Each row was made from one walk, in order. Every step used is in the known rows, and no mark comes twice. Write each row's walk.
In the rows, zero is written as 128.
Known rows
H, J: [120 135 119 148 132 142 115 114 123 109 131 148 123 115 130  90 170 122
 129 154]
V, Y, S, J: [124  80 125 155 147 159 175 139  84  84 109 184 144  91 135  97 153  91
 117 186]
H, J, D, Y: [ 74 133  99 139 135 155 131 107  84 125 111 130 107  94 144  76 170 113
 134 145]
S, Y, V: [113  85 136 178 113 139  85 146  91 103 105 164 146  70 155  94 144 109
 117 147]
J, H: [142  85 127 122 153 135 131 153 133  76 154 131 137  97 112  95 136  80
 130 140]
D, J, L: [124 101 150  84 167 141 154 130 111  76 159 135 163  79 149  80 137 103
 135 151]
H, J, L: [116 126 140 136 138 162 131 122 119  84 142 152 139 122 131  69 186 104
 144 165]
Y, S, J: [126 106 132 151 152 146 151 135 127  88 122 165 142 104 132  83 143  90
 127 174]
Y, S: [131 101 129 135 121 138 126 122 108 116 131 144 141 113 135 104 115  81
 131 142]
D, J: [128 112 128  97 162 121 137 122 117 102 149 131 148  73 148 100 121 122
 118 137]
V, Y: [117  84 110 135 125 138 151 140  76 108 124 144 134  93 142 128 146 110
 122 144]
Y, V: [115 103 135 151 123 125  89 141 108 110 122 132 136  84 153 104 133 112
 125 133]
D, Y, V: [112 115 122 140 144 138  95 133  73 128 106 127 123  53 148  94 139  97
 110 119]
J, S, Y: [121  75 123 144 123 161  98 149 117  78  95 161 145  84 108 104 120 102
 124 135]
D, Y, S, J, L: [119 108 142 129 178 178 173 133  86  77 117 163 146  82 126  50 166  58
 130 169]
D, Y: [116 123 105 120 149 138 134 126  84 127 120 121 120  76 131 103 141  93
 117 119]
D, Y, S, J, H: [145  90 128 131 197 169 161 146 106  69 123 166 136  65 101  55 149  46
 112 168]
U, Y, D: [135 121 125 133 119 167 123 139 119  96 125 140 109  63 183 115 126  69
 165 157]
U, Y, S, J: [135  99 126 137 151 159 144 144  99  82 121 175 124  69 150  75 153  66
 129 187]

Write each row's walk
[128  92 138 163 113 191  99 146 144  68  83 168 141  76 134 112  99  87
 156 143]
J, S, Y, D
[157  71 145 109 175 174 168 142 116  55 142 161 151  45 151 106 111  76
 139 169]
V, Y, D, J, H
[133 101 138 117 149 163 163 122 103  89 124 156 146  54 178 125 111 106
 140 160]
V, Y, D, J
[135 127 144 114 153 150 138 119 145  91 138 137 143  65 173 109  99 106
 151 148]
Y, D, J
[ 76 121 111 149 115 142 126 116 119 109 127 133 117 123 150  87 164 129
 147 159]
H, J, D
[168  92 148  91 177 176 137 146 131  52 154 152 130  23 167  86 110  52
 151 169]
U, Y, D, J, H
[124 119 126 136 138 166  90 124 137  84 106 152 128 109  99  90 143 119
 129 142]
H, J, S
[ 70 104 113 149 140 131 165 149 133  80 123 131 127 104 154  88 159 124
 144 169]
S, J, D
[155  81 151 133 166 175 137 142 141  49 137 175 158  45 149  83 108  73
 143 168]
S, Y, D, J, H
[ 80  64 117 157 130 160 186 141  80  82 105 170 137  99 156  95 148  96
 135 192]
V, Y, S, J, D
[132 108 143 140 141 165 135 122 127  84 120 169 153  52 174 101 108 103
 145 160]
S, Y, D, J
[128  98 164 128 148 184 152 132 123  58 131 172 168  60 177  78 126  85
 158 172]
S, Y, D, J, L
[ 64 107 119 158 155 145 133 148  87  98  93 134 119  51 165  69 162 113
 124 158]
S, J, D, Y, V
[ 70 125 117 160 130 156  95 113  73 126  97 138 110  71 161  67 168 117
 125 145]
H, J, D, Y, V
[123 100 123 161 128 180  84 128 118  78  89 185 137  94 100  79 150 116
 121 155]
H, J, S, Y
